Each row was made from one walk, in order. Every step used is in the known rows, and no mark comes twice. Write each row's walk.
(in the rows, 128 means zero)
Known rows
R > A > N: [120  79  95  89  87 180 128  94 134 107 112 101 154 129 130 156 116 159
  87  93 109 142]
W > T > M > Z > N > A > R: [147 102 118 109 122 181 174 179 122 130 114 129 158 150 140  81 131 208
 171  91 110  60]
M > A: [127  77 104  75 131  84 114 130 109  97  95 112 149 151 121 167 122 127
  69  86 113 132]
M > Z > N > A: [125 103 129  93  83 151 146 167 123 131  98 100 143 187 125 100 123 159
 106  65 118 122]
A > M: [106  61  87 100 101 113 141 129 109  90 162 114 165 151 133 191 122 133
  94  89  95 112]
R > A > N > Z: [124  90  68  98  61 187 149 120 143 139 119  96 153 101 123 147 115 172
 120  86 102 136]
Z > N > A > M: [112  90 103 113  71 137 144 146 133 104 155  85 156 164 134 137 122 163
 125  75 121 101]
T > W > A: [131  61  99  93 141 101 124 180  98 134 108 109 149 145 111 159 128 134
  72  99 101 107]
G > W > T > M > Z > N: [108  67 135  92 105 165 168 148  85 112 119 125 151 166 132 120 136 168
 142 110 126 128]
W > T > M > Z > N: [132  76 140  98 111 184 179 164  94 135  99 125 157 193 136 121 142 165
 124  93  94  93]
M > Z: [119  74 115  80 113 129 143 150  99 115 103 129 151 171 124 153 124 129
  76  80  93 134]
T > M > A: [116  70  73  89 141  68 136 131 105  82  73 127 155 168 122 169 124 135
  67  94 103 110]
Z > M > A: [116  76 129  89 146  86 136 126 100 103 132 130 152 164 125 148 112 121
 132  87 112 114]
N > A > M > Z: [114  92  80 106 119 134 134 182 122 109 170 138 154 159 129 146 117 151
 116  70 109 108]
M > A > R: [141  87 103  80 159  85 125 125 117  93 108 122 154 115 125 150 117 153
 107  95 109 102]
T > W > G: [120  61 100  80 129  92 159 155 100 122 108 103 150 158 120 173 124 102
  40 103  99 106]
G > W > A > R: [112  66 120  78 134  97 117 149 106  82 144 109 149  70 117 150 118 179
 129 106 124 123]
M > Z > N: [124  87 151  86  98 154 159 145 104 130  98 106 148 196 125 123 129 141
  99  77  99 123]
N > A: [113  74  78  87  62 104 119 137 125  97  95  91 152 142 129 153 117 146
  67  75 119 135]
W > A > N > Z > M: [112  92 119 115 112 133 157 209 122 152 162 108 155 112 106 125 118 185
 165  77  96  89]

Which walk is each row?
[121  89  94 128 136 119 164 221 113 173 157 119 155 121  99 117 117 169
 164  96 100  80] | T > W > A > N > Z > M
[124  94 102  88 138  94 111 147 123 101  99 109 151 142 111 153 121 155
  61  89 119 130] | M > A > N
[118  87 115  93  48 129 137 135 129 112  90  69 149 165 130 123 122 157
  92  73 125 124] | Z > N > A
[102  87  95 116  74 123 173 157 120 139 144 107 163 131 117 134 111 163
 151  84  97 108] | A > N > Z > M
[124  79 101  96 136 203 147 117 117 114 181 152 153 153 140 163 117 136
 143  84  94 119] | R > A > M > Z
[107  77  66 107  84 110 127 150 128  91 164 108 160 140 133 168 117 150
 101  77 116 110] | N > A > M
[135  66  91  87 145 113 134 147  99 103  98 130 159 148 132 166 135 150
  95 102 108 101] | W > T > M > A
[103  54  98  86 117 141 151 151  80  98 125 147 155 144 131 149 131 155
 117 112 120 139] | G > W > T > M > Z
[134  97 103 103 151  91 168 146 117 131 154 135 157 100 123 122 106 161
 206  89 102  76] | N > Z > M > A > R
[118  89 138 106 121 161 165 156 107 123 164 123 155 193 130 137 128 146
 132  78  96 102] | A > M > Z > N
[139 112 129  97 110 152 156 162 132 126 112 111 148 148 129  83 118 183
 145  74 114  91] | M > Z > N > A > R
[ 88  84 113 109 105 115 146 194 112 128 181 108 149  86 101 124 112 188
 182  93 128 126] | G > W > A > N > Z > M
[128 106  73  97 115 100 131 171 131 134 107 104 150 114 105 144 121 169
  95  82 113 125] | M > A > N > Z
[113  87  70 101 150  77 132 150 119  86  79 124 158 161 112 156 123 162
  59  97 110 108] | T > M > A > N
[113  94 126 101 153  94 132 144 114 108 138 126 155 158 115 136 111 148
 125  90 119 112] | Z > M > A > N
[105  69  97 104  70 115 177 141 106 136 140 110 160 138 127 148 112 137
 158  81  92 111] | N > Z > M
[115  96  98 106  93 138 166 169 119 115  77 114 149 201 126 101 125 167
 103  73 110  99] | T > M > Z > N > A
[113  90  94 112  74 188 171 117 134 144 156 114 157 117 128 129 106 167
 185  87 102 118] | R > A > N > Z > M
[136  92 138 119 184 159 157 220 101 159 177 135 147 186 112 121 134 153
 145  91  98  69] | T > W > A > M > Z > N
[112  85  56 103 119 109 141 173 113 116 128 123 154  84 111 142 128 195
 138 115 139 130] | G > W > T > M > A > N > Z
